What can hang from each mark
pilip: rezo vazag
rirera: nofe
pones: magu nusom
nupot: fozizul rovaf
gigagaf: dekun rovaf
magu: fozizul
teda: fozizul nusom puvuvoz
rezo: pilip
nofe: rezo
lazi: fozizul
vazag: pilip
nusom: pones teda
rovaf: gigagaf
luzu: dekun rirera
fozizul: magu nupot teda

Every row comes from one small tree of marks. The marks that hang from a mark follow it in brackets, in alphabetical order. Every link used is in the known rows. Which tree was each row made from?
In the rows, 128 means zero.
Known rows
nupot{fozizul{magu} rovaf{gigagaf}}: [ 83 111 114 150 139 118 121 109 133 136 194 155 144 151 145 114 194 162
  99 168 101 110  79  85  85 145 171 150  89  96  77 131]
nofe{rezo{pilip{vazag}}}: [114  48 108 116 170 137 144 153 155  91 164 139 140  71 101  88 192 106
 148 132 163 131  73  46 115 160 133 142 135  64 113 153]
nupot{fozizul{magu teda} rovaf{gigagaf{dekun}}}: [ 90 160 150 124 100 114 105 113 137 144 197 160 138 136 136 145 181 161
  86 179  64  97  79  99 115 129 143 120  61 103  75 130]
nupot{fozizul{magu teda{nusom}} rovaf}: [ 87 108 132 118  74 153 108  96 161 163 191 139 145 146 160 134 148 165
 154 151  74 112 112  85  96 132 153 115  59 127  88 166]
nofe{rezo{pilip}}: [105  64  89 112 172 133 141 159 158  73 142 145 133  92 138 106 175  85
 129 125 161 115  76  63 125 161 138 138 143  81 132 140]
nupot{rovaf{gigagaf{dekun}}}: [101 148 118 159 146  88 131 151 111  83 152 162 127 128 101 132 197 124
  72 166 100 125  76  92 116 114 159 131 118 120 115 101]
luzu{dekun rirera{nofe}}: [149 111  75 127 158 128 133 129 141 162 119 190 139  91 141  95 176  98
 132 114 132 129  70  43 121 104 130 151 171  98 156 123]
pilip{rezo}: [132 116 115 141 158 131 147 170 132  74 124 130 144  96 125 106 156 110
 139 140 166 133  75  91 100 140 131 158 155 110 147 135]
fozizul{magu nupot{rovaf{gigagaf}} teda{puvuvoz}}: [111 116  98 113 113 146 110 112 163 157 208 109 117 165 153 142 184 161
 135 146  70  92 112 123 117 140 179 163  73 144  73 133]
nusom{pones{magu} teda{fozizul{nupot} puvuvoz}}: [169 138 113 120 149 109 224 179 158 102 125  59  77 125 110 146 129 131
 154 103 127 121 125  96 106 101 144 157 144 139 123 129]
nusom{pones}: [151 134  96 127 149 111 169 147 142  93 134 123 127 120 142 105 173 127
 121 129 152 126  90  89 100 133 111 149 150 102 145 136]
luzu{dekun}: [129 106  93 114 151 130 145 143 121 129 151 152 129  89 125  67 173 102
 130 115 149 122  82  53 106 115 131 150 151 115 149 130]
fozizul{magu nupot{rovaf} teda{nusom{pones} puvuvoz}}: [128 128  96  94  79 174 128 114 194 159 167  81 118 171 179 165 134 171
 170 139  83  76 116 112 122 139 142 148  78 163 101 143]
nupot{fozizul}: [115 116 120 139 132 112 156 135 122 118 163 154 129 101 136  98 166 138
 128 133 138 129 107  82 113 144 150 132 116  93 132 153]
magu{fozizul{nupot teda}}: [ 86 111 112  73 125 135 145 123 118 140 188 131 103 102 132  90 156 160
 164 111 111 132 151  85  88 112 124 113  98 117  96 144]
gigagaf{dekun rovaf}: [136 153 139 120 120 105 144 176 109  87 118 153 114  89 127 130 157 105
  86 132 127 122  65  66 144  81 143  94 146 112 135 121]
lazi{fozizul}: [145 129 105 138 172 130 154 159 110  99 152 141 109 106 132  88 166 139
 145 127 149 130  92  94 126 128 144 141 124 119 139 151]
rovaf{gigagaf}: [116 112  96 148 181 113 153 156 109  84 146 144 126 115 123  87 207 115
 107 139 131 141  98  95  94 123 148 145 136 116 126 134]
lazi{fozizul{magu nupot{rovaf} teda{nusom puvuvoz}}}: [137 126 104 105  99 196 119 123 162 166 186  95 100 154 165 147 133 184
 192 141  81  82 115 118 147 129 180 140  50 179  93 155]
nusom{teda{fozizul{magu nupot}}}: [122  84  99 109 189 134 179 145 126 158 157 113 103 130 145  95 150 133
 187  75 148 134  87  80  76 103 165 147 127 127  57 132]
fozizul{magu nupot{rovaf} teda{puvuvoz}}: [128 113 109  99  92 148 112 105 172 174 207 108 122 160 162 143 156 160
 159 130  83  94 125 114 124 147 173 160  78 145  84 134]
magu{fozizul{nupot}}: [ 87  99  98  95 151 131 160 132 104 132 170 137  96 100 131  77 161 150
 160 122 145 136 131  74  90 118 137 121 122 111 100 123]
pones{magu{fozizul{nupot}} nusom{teda{puvuvoz}}}: [123 122 147 118 101 136 207 159 127 109 121  49  44  92  91  94 127 138
 167 148 144 124 183 104  93  97 151 122 128 129 113 128]
fozizul{nupot{rovaf{gigagaf{dekun}}} teda{nusom puvuvoz}}: [102 154 121 125  91 141 123 149 142 119 154 118 108 137 117 168 166 138
 125 159  54  98 122 132 157 105 176 116  74 170 112 125]
magu{fozizul{nupot{rovaf{gigagaf{dekun}}} teda{puvuvoz}}}: [ 79 153 119  93 111 117 128 133 120 136 176 120  95 111 115 144 176 167
  96 157  56  96 141 115 125 118 149 111  71 142  94 102]
nofe{rezo}: [114  83  82 135 166 135 150 137 132  78 145 151 127  94 127  97 176 110
 130 136 169 131  77  76 102 150 157 148 131 114 128 140]
nupot{rovaf{gigagaf}}: [ 97 114 100 159 161 101 132 139 121  90 170 159 137 134 112 113 207 126
  93 144 103 134  92  86  91 126 168 154 127 120 117 122]
fozizul{magu nupot teda}: [122 109 114  89 114 158 125 119 147 154 202 129 116 139 156 104 155 147
 183 118 125 119 109  98 101 119 149 141  97 117  81 157]
rirera{nofe{rezo}}: [135  82  70 155 179 128 137 130 135  95 126 185 132 104 131 128 170 119
 138 125 185 141  57  61 113 139 157 158 133  93 111 120]
nupot{fozizul rovaf}: [100 122 128 151 118  99 130 114 137 123 183 161 141 122 133 120 169 150
 110 138 108 120 106  73 110 144 175 138 103 103 116 137]
vazag{pilip{rezo}}: [144  99 103 160 154 128 170 178 121  76 125 157 129  91 133  97 152 118
 147 171 186 147  79 104  81 153 132 150 151 139 168 126]
luzu{dekun rirera{nofe{rezo{pilip}}}}: [124  70  64 109 178 141 116 138 174 130 114 192 147  75 150 107 174  71
 123 117 155 103  43  12 145 134 129 150 173  62 162 123]
teda{fozizul{nupot} nusom{pones{magu}}}: [131 111 123 131 122 146 190 152 148  72 145  92  99 129 125 145 113 130
 190 134 117 138 106  53  81  69 126 122 128 147 120 147]

Which tree is each row?
[128 121 125 117  89 147 152 135 160 137 142 112 129 101 150 127 155 142
 144 140  82 113 145 117 135 146 147 112  75 139 145 172] | nupot{fozizul{teda{nusom puvuvoz}}}
[102 128 119 114  98 117 112 108 145 126 209 150 127 144 127 129 163 146
 152 109  89 122 127  92 119 121 177 149 101 133 104 151] | fozizul{nupot{rovaf} teda}
[139 160 150 130  42 131 150 124 197 106 150  89 121 139 128 189 128 164
 121 173  49  97 144  96 125 135 131 121  74 135 154 152] | nupot{fozizul{teda{nusom{pones{magu}} puvuvoz}} rovaf}
[108 100  98  86 114 159 165 140 137 144 119  93 112  89 146  97 157 142
 146 128  83 123 161 107  95 137 107  97  88 154 133 140] | magu{fozizul{teda{nusom puvuvoz}}}
[ 71  66  90 137 164 157 134 118 131 128 180 134 127 160 149 132 163 144
 170 132  82 122  76  62  65  86 183 136  89 162  45 127] | teda{fozizul{magu nupot{rovaf{gigagaf}}} nusom}
[ 95 121 170 109  45 139 141 110 152 106 185  74  74 122 111 141 126 162
 158 173  71 105 192  96  91 102 155 121  75 141 106 132] | pones{magu{fozizul{nupot{rovaf} teda{puvuvoz}}} nusom}
[104 116 133 118  94 140 139 125 142 124 158 138 140 100 145 115 151 141
 149 134  93 133 130  93 113 125 138 103  83 124 129 181] | nupot{fozizul{teda{nusom}}}
[141 111 105 114 106 153 150 149 157 123 125 104 124 112 143 121 160 119
 149 124  90 122 146 124 122 140 140 121  97 156 147 157] | fozizul{teda{nusom puvuvoz}}
[118 120 133 104 106 137 131 110 148 162 191 143 141 118 160 104 160 157
 143 133 107 117 108  91  97 148 130 129  79  96  93 167] | nupot{fozizul{magu teda}}
[106  80  87 134 171 136 142 124 141 140 190 115 115 155 156 140 174 146
 139 129  86  99  90  90  88 126 194 167  86 153  55 115] | teda{fozizul{magu nupot{rovaf{gigagaf}}} puvuvoz}
[150 129 113  99 141 158 129 136 139 141 184 131 114 124 157  90 157 159
 160 130 121 118  86 102 105 126 122 138  85 124 105 162] | lazi{fozizul{magu teda}}
[112 109 129  88  79 173 168 139 142 119 151  73  83 105 112 127 121 149
 182 151  86 130 183 100 101  99 125  95  81 157 123 142] | pones{magu{fozizul{nupot teda{nusom puvuvoz}}}}
[109 161 142 122  90 118 115 121 152 155 182 132 126 131 146 160 177 166
  78 184  54  78  96 124 134 150 153 125  52 121  88 124] | nupot{fozizul{magu teda{puvuvoz}} rovaf{gigagaf{dekun}}}
[111 115 109 123  84 155 128 126 171 142 169 110 118 142 139 153 152 144
 166 123  72 108 147 114 136 125 186 133  78 173 121 147] | fozizul{nupot{rovaf} teda{nusom puvuvoz}}
[116 121 170  99  56 151 166 124 146 104 165  64  61  96 115 113 124 151
 176 166  94 121 199 103  86  95 135 114  88 131 115 146] | pones{magu{fozizul{nupot teda{puvuvoz}}} nusom}
[112 151 123 110 102 139 113 128 150 147 193 121 109 155 144 161 173 156
 117 166  69  82 100 130 140 124 168 139  69 147  73 111] | fozizul{magu nupot{rovaf{gigagaf{dekun}}} teda{puvuvoz}}
[ 86 146 135 147 124 110 125 127 120 134 183 161 135 137 133 135 183 158
  84 187 101 104  61  89 113 132 159 127  84  98  78 112] | nupot{fozizul{magu} rovaf{gigagaf{dekun}}}
[147 131 119 143 107 139 183 161 151  59 117 102 111 123 111 133 138 123
 152 161 132 139 105  74  94  98 102 123 143 124 163 139] | teda{nusom{pones{magu}}}
[155 143 109 102 133 105 221 180 147 109  93  58  75 103 101 108 148 148
 109 136 136 123 146  96  90 132  92 134 150 109 149 108] | nusom{pones{magu{fozizul}} teda{puvuvoz}}
[108 139 111 118 135 149  98 114 137 138 224 145 110 162 150 125 177 183
 151 145  89 101  85 108 118 109 174 162  67 137  72 153] | lazi{fozizul{magu nupot{rovaf{gigagaf}} teda}}
[ 80  82  94 136 177 134 131 112 125 133 208 142 124 157 150 124 175 151
 147 125  91 119  73  67  66 104 185 157  98 134  40 119] | teda{fozizul{magu nupot{rovaf{gigagaf}}}}
[145 114  93 106 188 119 196 156 145 139 122  98 118 134 157  97 154 134
 144  89 144 122  66  80  62 120 112 149 149 115  86 131] | nusom{pones teda{fozizul{magu}}}
[101  78 103 123 157 135 132 107 137 149 208 135 123 156 158 127 145 146
 174 111 109 117  77  56  74 115 179 153 101 135  49 127] | teda{fozizul{magu nupot{rovaf}}}
[ 93 113 132 101  60 160 145 121 155 124 173  85  92 128 107 151 124 163
 164 156  62 119 181  86 106 101 148 107  69 165 111 128] | pones{magu{fozizul{nupot{rovaf} teda{nusom puvuvoz}}}}
[110  96  85 130 188 123 167 142 140 156 164  93 102 158 136 132 178 146
 134 105 100 105  93 107  91 123 200 172 109 155  49 109] | nusom{teda{fozizul{magu nupot{rovaf{gigagaf}}} puvuvoz}}
[141  77  94 109 159 155 167 134 143 157 171 102 104 131 170 114 142 141
 180 105 125 106  96  88  96 133 167 154 103 146  73 129] | teda{fozizul{magu nupot} puvuvoz}
[123 149 122 105  88 137 148 131 159 120 142 125 137 113 159 129 152 156
 144 136  98 113 119  95 109 128 105 114  96 116 146 181] | nupot{fozizul{teda{nusom{pones}}}}
[129 128  87  73 112 152 175 144 157 137 110  78 111  99 164 115 150 156
 133 131  85 105 149 105  91 137  76 111  99 142 145 143] | magu{fozizul{teda{nusom{pones} puvuvoz}}}
[169 153  97  81 105 204 148 144 174 150 149  67  90 145 188 136 121 183
 199 135 113  73 103 129 140 126 125 143  76 160 119 170] | lazi{fozizul{magu nupot teda{nusom{pones} puvuvoz}}}
[143 119  80 106 156 122 178 141 168 170 151  73 100 161 161 150 139 160
 148  87 113  83  93  95  99 136 168 173 120 144  69 113] | nusom{pones teda{fozizul{magu nupot{rovaf}} puvuvoz}}
[126 115 161 157 108 112 188 147 149  94 146  64  67 132  90 153 121 127
 163 128  99 117 156  93  99  82 210 151 121 159  93 133] | pones{magu nusom{teda{fozizul{nupot{rovaf}} puvuvoz}}}
[ 99  95 112 110  87 171 102 103 161 156 196 130 130 160 151 133 142 156
 186 126  86 111 111  94 105 112 163 131  75 155  74 155] | fozizul{magu nupot{rovaf} teda{nusom}}
[ 83 127 119 161 144  92 134 119 125 103 182 167 138 132 121 119 200 154
  87 161  97 120 102  85 106 137 177 144  99  98 111 138] | nupot{fozizul rovaf{gigagaf}}
[139 132 133 110 101 121 150 129 150 143 165 122 129  93 147 124 163 148
 121 130  92 113 144 117 132 160 148 133  85 114 139 161] | nupot{fozizul{teda{puvuvoz}}}
[112 126 108 112  87 154 174 137 158 109 142  73  83 138 120 156 123 174
 148 166 100 105 151  78  98 111 128 122 106 151 133 110] | teda{nusom{pones{magu{fozizul{nupot{rovaf}}}}} puvuvoz}
[153  86  87 120 189 130 197 162 141 159 118  84 107 118 151 103 155 125
 144  87 127 115  98 101  87 138 150 151 129 142  86 127] | nusom{teda{fozizul{magu} puvuvoz}}
[146 136 118  95  76 165 154 123 186 165 140  86 129 130 191 138 139 168
 146 151  89  83 117 116 118 155 106 127  69 122 124 167] | nupot{fozizul{magu teda{nusom{pones} puvuvoz}}}
[117  90 108 100 114 176 131 133 152 142 152 119 135 134 165 105 157 131
 176 130 108 128 108  96  86 115 123 119  95 140 106 162] | fozizul{magu teda{nusom}}
[146 150 105  90 129 119 218 175 144 119 121  53  59 115 104 116 133 162
 141 128 148 117 157  98 105 116 112 137 140 116 129 109] | nusom{pones{magu{fozizul{nupot}}} teda{puvuvoz}}
[113 141 115 148 167  86 189 156 143  76 159 101  95 157  86 155 165 147
 124 125  99 129 102  71  78  74 161 159 145 134  92 120] | nusom{pones{magu} teda{fozizul{nupot{rovaf{gigagaf}}}}}
[ 85  96 105  84 125 152 149 136 122 128 136 123 121  92 134  88 157 142
 153 121  94 141 148  82  74 110 100  90  97 136 120 149] | magu{fozizul{teda{nusom}}}
[ 54 155 129  96 123 107 120 126 105 125 190 153 104 116 106 132 176 165
 104 152  66 116 119  90 101  94 135 102  79 132  79 109] | magu{fozizul{nupot{rovaf{gigagaf{dekun}}} teda}}
